Each row was made from one small tree. The marks that hang from a mark follow it in brackets, in alphabetical order. Every link used is in the known rows. Write each row's tree.
Known rows
W{K{D{M{X{N}}}} R}: [-2.93  2.03  1.46 -0.99 -2.48  1.80  4.20 -1.51 -0.41  3.38 -3.61  2.70
  1.71  5.33  4.42 -2.89 -7.04  1.27  0.93  2.10 -2.62]
D{K{W{R}} M{X{N}}}: [-1.19  0.47  2.16 -4.67 -4.94  0.07  5.64 -2.52  2.39  1.74 -4.35  1.93
  3.17  6.04  3.59 -2.69 -8.03  0.18  1.37  2.18  1.27]
S{N{X{R{W{K{D}}}}}}: [-1.16 -1.22 -0.62  3.15 -4.38  0.35  2.43  0.04 -1.05  4.33 -5.98  0.80
  2.58  4.92  2.82 -3.39 -1.48  3.81  1.73 -1.59 -2.37]
R{W{K{D{M{X}}}}}: [-2.76  0.84 -2.21 -0.35 -2.10  1.80  1.65 -0.96  0.32  3.40 -3.86  3.94
  1.89  5.34  4.64 -0.43 -5.26  2.49  1.15  0.49 -2.57]
D{K M}: [-1.71  0.24  0.46 -4.13 -1.06  0.80  3.62 -1.16  3.12  1.16 -2.01  0.80
  0.49  3.15  2.12 -0.26 -3.32 -2.11  1.56  1.60  0.73]
M{D{K}}: [-1.08  0.04 -1.59 -3.88 -1.73 -1.97  2.90  0.55  1.84  0.59 -3.15  0.95
  1.31  1.86  0.48  0.31 -4.27 -0.33  1.50  1.20 -0.84]
N{S X{M{D} R{W{K}}}}: [ 0.24 -3.71 -1.30  0.94 -5.40  1.21  3.70 -0.91 -0.32  6.42 -5.74 -0.26
  4.10  3.67  1.00 -3.60 -4.68  3.52  1.14  0.50 -4.29]
W{K{D{M}} R}: [-4.39  3.62  0.22  0.99 -1.58  1.97  3.85 -2.84 -1.48  4.20 -1.92  1.81
 -3.53  5.12  5.32 -1.63 -5.15 -0.32  1.16  1.16 -3.64]
R{W{K{D{M{X{N}}}}}}: [-1.37 -0.47 -0.57 -1.60 -3.17  1.61  1.87 -0.13  0.82  2.09 -3.98  3.38
  4.54  5.16  4.07 -1.50 -5.40  2.53  1.69  0.97 -2.19]
S{N{X}}: [ 1.12 -1.16  0.66  1.71 -1.57 -0.58  1.24  1.76 -0.25  3.60 -3.69 -1.36
  3.16  0.88  0.05 -2.36  1.57  1.60 -0.34 -1.51  1.24]
K{D W}: [-1.40 -0.06  0.04  0.28 -1.09 -0.53  0.78 -1.63 -2.12  1.55 -1.59  0.61
 -0.83  4.06  2.42  0.30 -0.80  1.02  0.52 -2.37 -0.63]
D{K{W{R}} M}: [-2.60  2.00  1.24 -2.33 -3.80  0.18  5.27 -3.61  1.55  2.22 -2.69  0.98
 -2.06  5.44  4.29 -1.49 -6.01 -1.80  1.26  1.15  0.12]
M{D{K{W}} X}: [-0.97 -0.85 -1.79 -4.37 -4.01 -2.17  3.82  0.30  1.64  1.39 -4.87  2.12
  3.10  4.45  1.05  0.24 -7.13  1.80  1.08  1.11 -0.04]
N{S X}: [-0.01 -1.25 -0.36  2.67 -1.24  1.05  1.81  0.28 -1.30  5.66 -1.04 -0.70
  1.29  0.56 -0.02 -0.78  2.38  0.75 -0.59 -2.22 -0.49]
S{N{X{M R{W}}}}: [ 2.45 -3.99  1.47  0.54 -3.47  0.31  0.80 -0.27  0.54  4.02 -6.60 -1.90
  6.07  2.65  0.78 -5.23 -0.54  3.56  1.26 -0.30  0.78]
M{D X}: [-0.06 -0.66 -1.96 -1.89 -0.84 -1.32  0.44  1.55  0.64  1.67 -3.44  1.74
  3.63  0.92 -0.32  0.22 -4.57  2.42 -0.14  1.93 -0.70]
R{W{K}}: [-0.46  1.06 -1.81  1.53 -2.84  0.41  0.35 -0.53  0.08 -0.31 -0.29  1.54
 -0.65  1.49  1.59 -0.27 -2.30  1.15  0.70 -0.46 -2.44]
W{K{D{M{X{N{S}}}}} R}: [-3.61  1.06  1.87  0.24 -3.90  2.14  4.93 -0.46 -1.20  5.81 -3.82  2.99
  1.66  4.82  3.82 -2.98 -5.81  1.78  0.87  0.91 -3.37]
N{S X{R}}: [ 0.17 -2.66  0.78  2.22 -2.29  1.53  2.56 -0.85 -0.54  4.69 -1.96 -0.59
  1.95  1.29 -0.80 -1.97  1.26  1.37 -0.02 -0.38 -0.47]
K{D{M} W{R}}: [-3.05  2.28  1.54  0.21 -1.57  0.54  2.63 -3.68 -1.45  3.94 -3.15  1.32
 -2.55  5.87  5.11 -1.25 -3.91 -0.02  0.59 -0.25 -1.40]
N{S X{M{D{K}}}}: [-0.60 -2.81 -0.93 -2.59 -2.78 -0.18  5.24  0.12  0.79  7.34 -5.12 -1.18
  4.27  3.31  1.02 -2.41 -2.77  0.71  0.89 -0.64 -1.32]

Write each row's tree
[-0.77 -2.30 -0.89 -4.71 -4.91 -1.58  4.49 -0.63  2.19  0.65 -5.84  2.00
  3.87  5.35  0.41 -0.63 -8.31  2.14  1.68  2.84  0.09]	M{D{K{W}} X{R}}
[ 1.29 -4.09  2.58 -0.43 -5.78  1.71  1.77 -0.77  0.26  1.26 -2.98 -0.10
  4.12  2.06 -0.02 -4.54 -3.09  2.15  1.85  0.68 -2.24]	X{M N{S} R{W{K}}}
[-0.31 -1.76 -0.41 -5.15 -1.68 -0.82  3.25 -0.15  1.91  1.86 -3.69 -0.73
  2.77  2.73  1.09 -1.46 -4.88 -0.02  1.66  1.48 -0.92]	X{M{D{K}}}
[-1.26 -3.56  3.18 -2.41 -2.21  1.52  2.69 -0.09  0.66  4.27 -5.09  2.51
  5.70  4.31  1.00 -2.27 -3.43  2.09  1.39  2.13 -0.01]	K{D{M{X{N{S} R}}}}
[-0.93 -0.17 -1.09 -3.67 -3.67 -2.59  3.74 -0.47  1.32  0.71 -3.57  0.66
  0.79  3.84  1.48  0.47 -5.45  0.10  1.21  0.18 -0.73]	M{D{K{W}}}
[-0.75 -3.81  1.99  0.10 -4.97  1.55  2.06 -1.16 -0.97  3.08 -4.12  0.84
  3.26  4.12  1.79 -3.99 -2.91  3.22  2.46 -0.60 -3.53]	X{M N{S} R{W{K{D}}}}
[-1.27  0.32  0.30 -4.02 -4.31 -1.80  4.80 -2.63  0.33  3.00 -4.70 -0.60
  0.26  5.13  3.00 -2.78 -7.51  0.38  1.62  1.37 -1.15]	X{M{D{K{W{R}}}}}
[ 1.32 -3.17 -0.16 -2.83 -2.53 -0.91 -0.34 -1.34  1.33  1.20 -5.43 -0.21
  4.15  2.13  0.39 -2.32 -4.91  2.48  1.90  2.30 -1.90]	X{M{D} R{W}}
[-4.34  3.31 -0.41  0.45 -1.47  2.12  3.99 -1.95 -0.72  4.75 -2.96  3.00
 -0.93  5.79  5.20 -1.79 -6.54  1.19  0.65  1.92 -3.09]	W{K{D{M{X}}} R}
[ 0.63 -5.02  2.99 -5.58 -4.58 -0.63  4.61  0.32  2.34  2.28 -5.79 -0.83
  6.12  2.95 -1.08 -3.82 -5.21  0.85  2.61  2.31 -0.80]	X{M{D{K}} N{S} R}
[-1.18 -1.28  1.31 -1.65 -3.66  1.42  2.28 -2.33  1.33  0.49 -4.00  2.25
  2.71  5.53  3.23 -2.51 -5.39  1.41  2.68  1.74 -2.65]	X{N R{W{K{D{M}}}}}
[ 2.01 -4.12  2.79 -0.07 -2.44  1.01  2.15 -0.21  0.47  4.16 -5.34 -2.94
  5.38  2.58 -0.49 -5.35 -0.14  2.53  0.92  0.42  1.51]	S{N{X{M R}}}
[ 0.17 -4.09 -0.97 -2.50 -5.06 -0.14  4.28 -1.30  1.67  6.58 -7.41 -0.22
  5.51  3.92  1.20 -3.23 -4.14  2.19  2.29  0.42 -2.04]	N{S X{M{D{K}} R{W}}}
[ 1.38 -4.59  2.75 -7.01 -5.48 -1.32  4.55 -1.78  2.37 -0.54 -5.70 -1.41
  5.67  5.32  0.07 -3.26 -7.77  1.09  2.83  2.60  0.43]	X{M{D{K{W}}} N R}
[ 0.46 -2.97 -0.47 -0.75 -6.68 -0.63  2.39  1.73  1.27  1.91 -5.62  3.23
  6.33  2.65 -0.56 -2.24 -7.16  4.21  1.39  2.34 -3.60]	M{D X{N{S} R{W{K}}}}
[ 0.98 -3.44  3.14 -0.42 -3.11  0.35  1.57  0.58  0.11  0.52 -1.87 -0.13
  3.32  0.25 -1.97 -2.33 -0.33  1.07  0.84  0.83  0.01]	X{N{S} R}
[-1.20 -1.56 -0.56 -4.47 -3.33  0.97  2.89 -1.63  4.57  0.97 -5.31  3.12
  4.26  4.67  2.21 -1.31 -6.47  1.21  2.35  3.41  0.85]	D{K M{X{R{W}}}}
[-1.84 -2.14  1.90 -0.06 -4.78  1.89  3.02 -1.21  0.39  3.22 -4.36  2.53
  2.49  5.04  2.79 -2.25 -3.99  1.64  2.32  0.57 -3.36]	X{N{S} R{W{K{D{M}}}}}
[-2.06 -0.32  1.03 -1.07 -0.84  0.49  1.83 -2.40 -0.58  2.99 -2.29  0.98
 -0.30  5.60  3.79  0.44 -2.26  0.08  0.81 -0.74 -0.33]	K{D{M} W}
[ 1.30 -3.35  1.00  1.59 -5.26  1.44  2.60 -0.52  0.38  3.87 -5.78 -1.41
  4.57  3.65  1.41 -5.70 -2.62  3.45  1.21  0.15 -1.10]	S{N{X{M R{W{K}}}}}
[ 0.99 -5.02  1.55 -5.07 -5.81 -1.42  3.43 -0.14  2.57  2.36 -6.91  0.27
  6.56  2.93  0.05 -3.56 -5.44  2.09  2.94  1.84 -1.30]	X{M{D{K}} N{S} R{W}}
